What can hang from each mark:
Q_842: Q_299
Q_917: Q_108 Q_633
Q_299: Q_842 Q_889
Q_889: Q_108 Q_299
Q_108: Q_889 Q_917
Q_686: Q_802
Q_789: Q_292 Q_633
Q_802: Q_292 Q_686
Q_633: Q_789 Q_917
Q_292: Q_789

Known rows, with every way that one mark hangs from another:
Q_917{Q_108{Q_889} Q_633}: [ 6.478 -1.841  0.526  1.112 -0.794 -1.050  1.608 -4.790 -1.208 -3.460
 -2.486 -0.667  3.404  1.810 -1.620 -1.861 -2.367 -3.781  0.083  0.521
 -0.844  4.374  6.997]
Q_299{Q_842 Q_889{Q_108{Q_917{Q_633{Q_789}}}}}: [ 2.476  4.376 -1.341  4.755 -0.186  2.042  2.125 -1.884 -0.640  1.566
  0.485  2.273  6.155 -1.115 -0.205  0.277 -0.103 -2.046  2.281  0.195
  0.079  4.996  2.860]
Q_917{Q_108}: [ 0.418 -1.019  2.122  1.545 -2.427 -1.042 -0.418 -2.294 -2.066 -2.154
 -2.593 -1.878  1.875  1.198 -0.098 -1.074 -2.944 -1.285  0.606 -1.605
  1.281  2.757  2.249]
Q_889{Q_108{Q_917{Q_633{Q_789{Q_292}}}} Q_299{Q_842}}: [ 5.858  3.933 -3.719  3.587 -1.310  4.993 -0.402 -2.764 -0.896 -0.908
  0.368  0.982  5.880  1.623  2.683  1.040  0.710 -3.314  1.671  4.173
  0.521  2.282  4.417]
Q_292{Q_789{Q_633{Q_917{Q_108{Q_889}}}}}: [ 1.024 -3.282 -1.707  3.035 -0.791  0.647  0.458 -5.826  2.135 -3.579
 -4.158 -1.375  6.624  0.517  1.553  3.280  0.468 -2.647  2.707  1.285
  0.474  3.000  4.749]
Q_686{Q_802{Q_292}}: [-1.953 -5.425  4.224 -1.132 -3.049 -0.072  0.967 -1.349 -1.590 -0.284
 -0.006 -4.603 -0.193  1.425  0.442  2.352  0.760 -2.672  0.802  0.573
  0.208 -0.848  1.587]
Q_633{Q_789{Q_292} Q_917}: [-1.605 -0.987 -2.348 -0.304  0.513  3.182  0.509 -2.847 -0.935 -4.246
  0.251 -0.916  3.609  4.729  0.980 -0.174  0.536 -0.692  2.479  2.888
  0.931  1.239  2.050]
Q_789{Q_292 Q_633{Q_917{Q_108{Q_889}}}}: [ 0.233 -0.472 -0.764 -1.653  2.500 -0.759  2.506 -5.316  2.160 -7.455
 -4.523 -1.570  6.068  3.674  2.962  3.177 -0.804 -3.492  2.482  2.370
 -0.318  3.468  6.079]
Q_889{Q_108{Q_917{Q_633{Q_789{Q_292}}}} Q_299}: [ 7.958  1.800 -3.325  0.663 -1.912  6.017 -0.372 -4.740  0.562 -1.908
  1.392  1.779  7.465  2.565  1.982 -0.690  1.539 -2.656  2.721  2.932
 -0.281  4.126  5.420]
Q_802{Q_292{Q_789} Q_686}: [-0.354 -3.293  2.615  0.620 -3.897  2.622  0.747 -0.659 -2.150  2.086
  1.590 -5.529 -0.165 -2.866 -3.302  1.741  3.452 -1.795  0.848  0.522
  0.957 -0.983  3.010]
Q_842{Q_299{Q_889{Q_108{Q_917{Q_633{Q_789}}}}}}: [ 4.082  1.999  0.262  0.975 -1.074  2.081  0.982 -2.821 -0.542  0.998
  2.664  6.409  6.452 -2.138 -4.047 -0.961  0.955 -4.406  2.713 -2.297
 -0.347  6.685  5.171]
Q_686{Q_802}: [-1.475 -3.568  2.184 -1.414 -1.871  0.361  0.274 -1.826 -0.831 -0.810
 -0.249 -1.542  0.695  2.218  0.473  1.741 -0.561 -0.417  1.158  1.034
  1.906  0.141  1.416]
Q_292{Q_789{Q_633}}: [ 0.677 -1.606 -1.721 -0.912 -3.328  2.516 -0.892 -2.335  0.536  0.300
 -1.212 -2.300  2.309 -0.759  0.056  3.602  1.579  0.740  2.572  0.019
  2.133  0.964  3.457]
Q_789{Q_292 Q_633{Q_917}}: [-2.450 -0.005 -1.199 -4.917  1.238  1.148  0.608 -2.356  1.495 -5.692
 -2.844 -1.316  4.667  3.660  2.601  4.184  0.626 -1.163  3.488  2.753
  1.972  1.267  3.225]
Q_292{Q_789}: [ 0.516 -2.938 -1.060  0.966 -2.926  2.690 -1.852 -2.247 -0.364  0.595
 -0.079 -2.071  2.107 -1.279 -0.923  0.681  0.085  0.116  2.079  1.034
  2.364  0.175  2.424]
Q_686{Q_802{Q_292{Q_789{Q_633{Q_917}}}}}: [-2.387 -6.623  1.460 -0.220 -3.795  1.752  0.003 -2.588  0.628 -0.707
 -2.157 -4.480  3.574  1.133  2.452  6.758  2.976 -2.813  3.880  1.657
  1.663 -0.655  1.392]
Q_108{Q_889 Q_917{Q_633}}: [ 5.274 -1.387  0.414  0.518  1.592  2.618  2.331 -4.274  2.430 -3.268
 -0.532  0.219  6.158  1.375  0.187 -1.826  1.117 -2.700  0.850  2.614
 -1.492  2.606  7.225]
Q_802{Q_686}: [-1.779  0.115  2.215 -1.856 -1.365  1.125  1.220 -0.495 -1.815 -0.414
  1.236 -1.975  0.314  0.129 -2.855  0.419  1.789  0.168  0.091  0.398
  1.596  0.482  2.398]
Q_299{Q_842 Q_889{Q_108}}: [-3.938  2.803 -0.367  0.911  0.159 -2.179  0.408 -1.038 -0.521  1.246
 -0.534  0.617  4.042 -3.450 -0.874  3.021 -1.859 -1.700  1.866  0.560
  1.573  2.402  0.531]
Q_802{Q_292{Q_789{Q_633}} Q_686}: [-0.315 -1.944  1.842 -1.276 -4.566  2.444  1.520 -0.775 -1.355  1.646
  0.392 -5.842 -0.131 -2.409 -2.310  4.838  4.777 -1.290  1.449 -0.472
  0.642 -0.176  3.983]
Q_917{Q_633}: [ 3.943 -1.208  0.245 -2.148 -2.147  0.950 -0.236 -1.928 -2.116 -1.585
 -0.712 -0.617  2.063  1.896 -1.990 -0.837 -1.090 -1.286  1.213  0.682
  1.553  2.133  4.101]
Q_917{Q_108 Q_633}: [ 5.514 -0.749  1.771  0.391 -3.142 -0.769 -0.183 -2.689 -3.103 -2.322
 -3.028 -0.976  2.291  1.916 -1.292 -1.677 -3.667 -2.576  1.028 -1.363
  1.649  4.225  4.217]
Q_842{Q_299}: [-1.838 -1.601  1.664 -1.982 -1.630 -0.126 -1.711 -0.727 -2.260 -0.941
  1.108  2.048  0.247 -1.006 -4.040  0.515 -0.059 -3.020  0.392 -0.438
  1.608  0.388  3.377]
Q_789{Q_292 Q_633{Q_917{Q_108{Q_889{Q_299{Q_842}}}}}}: [-1.284  2.011 -2.561  1.470  2.778 -0.881 -0.183 -3.877  0.879 -5.778
 -4.537 -1.052  5.971  3.827  3.569  5.874 -0.672 -5.245  1.036  3.368
  0.756  1.748  5.830]
Q_299{Q_842 Q_889{Q_108{Q_917{Q_633{Q_789{Q_292}}}}}}: [ 3.504  5.649 -1.976  2.273  1.496  2.442  2.951 -2.070 -0.074 -0.438
  0.072  1.199  6.077 -0.402  0.985  0.957 -0.714 -2.707  2.962  1.675
  0.283  4.825  4.556]

Rows:
[ 1.703  3.917  0.692  1.970  0.801 -0.004  1.261 -1.413  0.793  0.391
 -1.437  1.954  7.002 -2.803  0.530  1.376 -1.396 -3.094  2.705  0.974
  1.181  4.198  2.870]  Q_299{Q_842 Q_889{Q_108{Q_917{Q_633}}}}
[-0.328 -0.729 -3.576  6.091 -0.634  0.528 -2.232 -4.299  0.844 -1.815
 -3.874 -0.995  6.594  0.716  2.146  5.921  0.489 -4.239  1.378  2.455
  1.425  1.302  4.490]  Q_292{Q_789{Q_633{Q_917{Q_108{Q_889{Q_299{Q_842}}}}}}}
[ 7.436  1.035 -0.780  0.853 -2.375  1.644  1.459 -3.163 -4.148 -3.142
 -1.523 -1.603  1.200  4.295 -0.733 -2.183 -2.961 -2.191  1.260 -0.627
  0.794  5.036  5.884]  Q_917{Q_108 Q_633{Q_789{Q_292}}}
[-0.265 -7.013  2.608  0.814 -4.481  1.906 -0.173 -1.977 -1.041  1.815
  0.054 -5.489  0.268 -0.851  0.047  2.982  1.289 -2.454  1.901  1.002
  1.165 -1.202  1.875]  Q_686{Q_802{Q_292{Q_789}}}
[-0.831 -1.689 -0.153  0.903  0.698 -1.226  1.815 -5.207  1.718 -5.642
 -4.326 -0.674  6.377  2.756  1.787  2.515 -0.039 -2.907  1.687  0.848
 -0.711  3.633  4.318]  Q_789{Q_633{Q_917{Q_108{Q_889}}}}
[ 0.916 -0.217 -2.078 -1.522  2.307  0.125 -0.049 -5.618  2.438 -6.761
 -3.666 -0.312  7.538  4.606  2.748  4.078  0.104 -4.559  2.088  2.016
 -0.090  3.557  6.798]  Q_789{Q_292 Q_633{Q_917{Q_108{Q_889{Q_299}}}}}
[ 6.950  0.357 -2.051  0.919  2.420  5.194  3.908 -4.984  1.555 -4.081
  0.973 -0.421  5.014  3.597  0.754 -2.422  1.825 -2.320  1.155  3.337
 -2.344  3.293  8.917]  Q_108{Q_889 Q_917{Q_633{Q_789{Q_292}}}}
[ 1.630 -3.010 -3.217  3.150 -1.045  1.704 -2.226 -6.154  2.411 -2.906
 -3.009 -0.133  8.429  1.653  1.445  4.197  1.296 -3.578  2.294  0.978
  0.651  3.118  5.577]  Q_292{Q_789{Q_633{Q_917{Q_108{Q_889{Q_299}}}}}}
[-1.342  1.406  1.607  0.067  1.117  0.890  1.008 -2.983  3.574 -0.211
 -0.015  1.994  8.483 -2.779  0.857  0.392 -0.075 -1.152  3.243 -0.661
  0.135  4.515  1.835]  Q_299{Q_889{Q_108{Q_917}}}
[-1.561 -2.737 -2.216 -0.250 -2.187  2.599 -1.446 -2.855  1.317 -1.749
 -2.312 -1.121  5.410  0.874  1.266  4.417  1.836 -0.365  3.943  1.514
  2.704  0.823  1.842]  Q_292{Q_789{Q_633{Q_917}}}
[-0.305 -1.502 -1.491  0.886  0.624 -0.313 -1.078 -5.518  1.853 -4.867
 -3.295  0.543  7.946  3.853  1.559  3.434  0.734 -3.861  1.124  0.529
 -0.416  3.759  5.074]  Q_789{Q_633{Q_917{Q_108{Q_889{Q_299}}}}}
[-1.006  1.916 -0.950  4.347 -1.286  2.401 -2.324 -2.143  1.112  0.038
 -0.604  0.817  6.629 -1.382  3.434  2.281  0.610 -2.480  0.971  3.180
  0.982 -0.045  0.689]  Q_889{Q_108{Q_917} Q_299{Q_842}}
[-0.683 -6.106  2.851  2.413 -4.865  0.107  0.112 -3.446 -0.502 -1.599
 -4.582 -4.967  3.607  1.287  3.043  5.881  0.557 -4.131  3.601 -0.576
  1.660  1.359  1.462]  Q_686{Q_802{Q_292{Q_789{Q_633{Q_917{Q_108}}}}}}
[ 0.947 -1.498 -1.860  2.940  1.940  1.187  2.407 -5.797  0.032 -6.048
 -1.671 -1.170  5.021  4.500  1.323 -1.107 -0.754 -3.057  1.344  2.643
 -1.299  3.488  4.982]  Q_633{Q_789{Q_292} Q_917{Q_108{Q_889}}}
[ 5.616 -0.357  0.546  0.222 -2.475  2.693  0.757 -3.874  1.268 -1.782
 -1.238  1.206  6.942 -0.715  1.647 -1.034  0.047 -2.156  2.910  2.319
  0.179  3.297  3.035]  Q_889{Q_108{Q_917{Q_633}}}
[-1.902 -0.138 -2.382  2.462  1.396  0.301 -1.560 -2.428 -0.206 -0.718
  0.367 -0.688  2.784  0.856 -0.371  2.488  0.748 -2.664 -1.484  3.580
 -0.053 -0.982  4.615]  Q_108{Q_889{Q_299{Q_842}}}
[ 1.829 -1.809 -0.353  2.171 -0.027 -0.153 -1.447 -4.862  0.155 -2.362
 -0.952 -0.251  4.799  1.867 -0.642 -0.392 -1.055 -3.346 -0.913 -0.094
 -0.958  3.133  5.722]  Q_917{Q_108{Q_889{Q_299}}}
[ 5.660  2.936 -3.990  3.889  2.664  5.057  1.156 -3.381  0.092 -2.408
  1.088  0.094  4.942  3.935  1.365  0.202  1.835 -3.786 -0.205  4.545
 -1.375  1.575  8.574]  Q_108{Q_889{Q_299{Q_842}} Q_917{Q_633{Q_789{Q_292}}}}
[ 3.819  1.732  1.030 -0.945  0.450  1.307  1.353 -3.246  2.383 -0.516
 -0.464  2.806  8.862 -1.756 -0.316 -0.347 -0.618 -2.371  3.569 -0.447
  0.529  6.071  3.886]  Q_299{Q_889{Q_108{Q_917{Q_633}}}}
[-2.367 -0.667 -1.223  5.691  1.537 -1.380 -1.935 -3.568 -0.384 -3.636
 -3.155  0.015  6.014  2.579  1.367  1.963 -1.480 -4.878 -0.348  3.028
  0.704  0.934  3.256]  Q_633{Q_917{Q_108{Q_889{Q_299{Q_842}}}}}
[-2.257  0.759 -1.933  3.935  0.969 -1.489 -1.055 -3.674  0.326 -4.003
 -4.178 -0.176  6.218  3.160  2.460  5.072 -0.064 -4.371  0.134  1.988
  0.438  1.919  4.115]  Q_789{Q_633{Q_917{Q_108{Q_889{Q_299{Q_842}}}}}}
[ 5.219  0.123 -0.459  2.713 -1.823  4.881  1.174 -2.522 -1.097 -1.162
  0.968  0.231  4.023  3.292 -0.037 -2.810  1.226 -0.515  1.349  0.071
 -0.252  3.316  4.324]  Q_108{Q_917{Q_633{Q_789}}}
[-1.833  1.243  2.581 -0.833  0.802  0.016 -0.127 -2.111  2.029  0.190
  1.281  5.488  7.045 -4.734 -2.317  1.039  0.326 -4.209  2.754 -1.743
  0.530  4.221  3.267]  Q_842{Q_299{Q_889{Q_108{Q_917}}}}
[-0.269 -5.458  1.823 -0.905 -4.975  1.814  0.558 -2.044 -0.284  1.365
 -1.060 -5.670  0.471 -0.372  1.115  6.296  2.773 -1.794  2.620  0.086
  0.925 -0.469  2.978]  Q_686{Q_802{Q_292{Q_789{Q_633}}}}
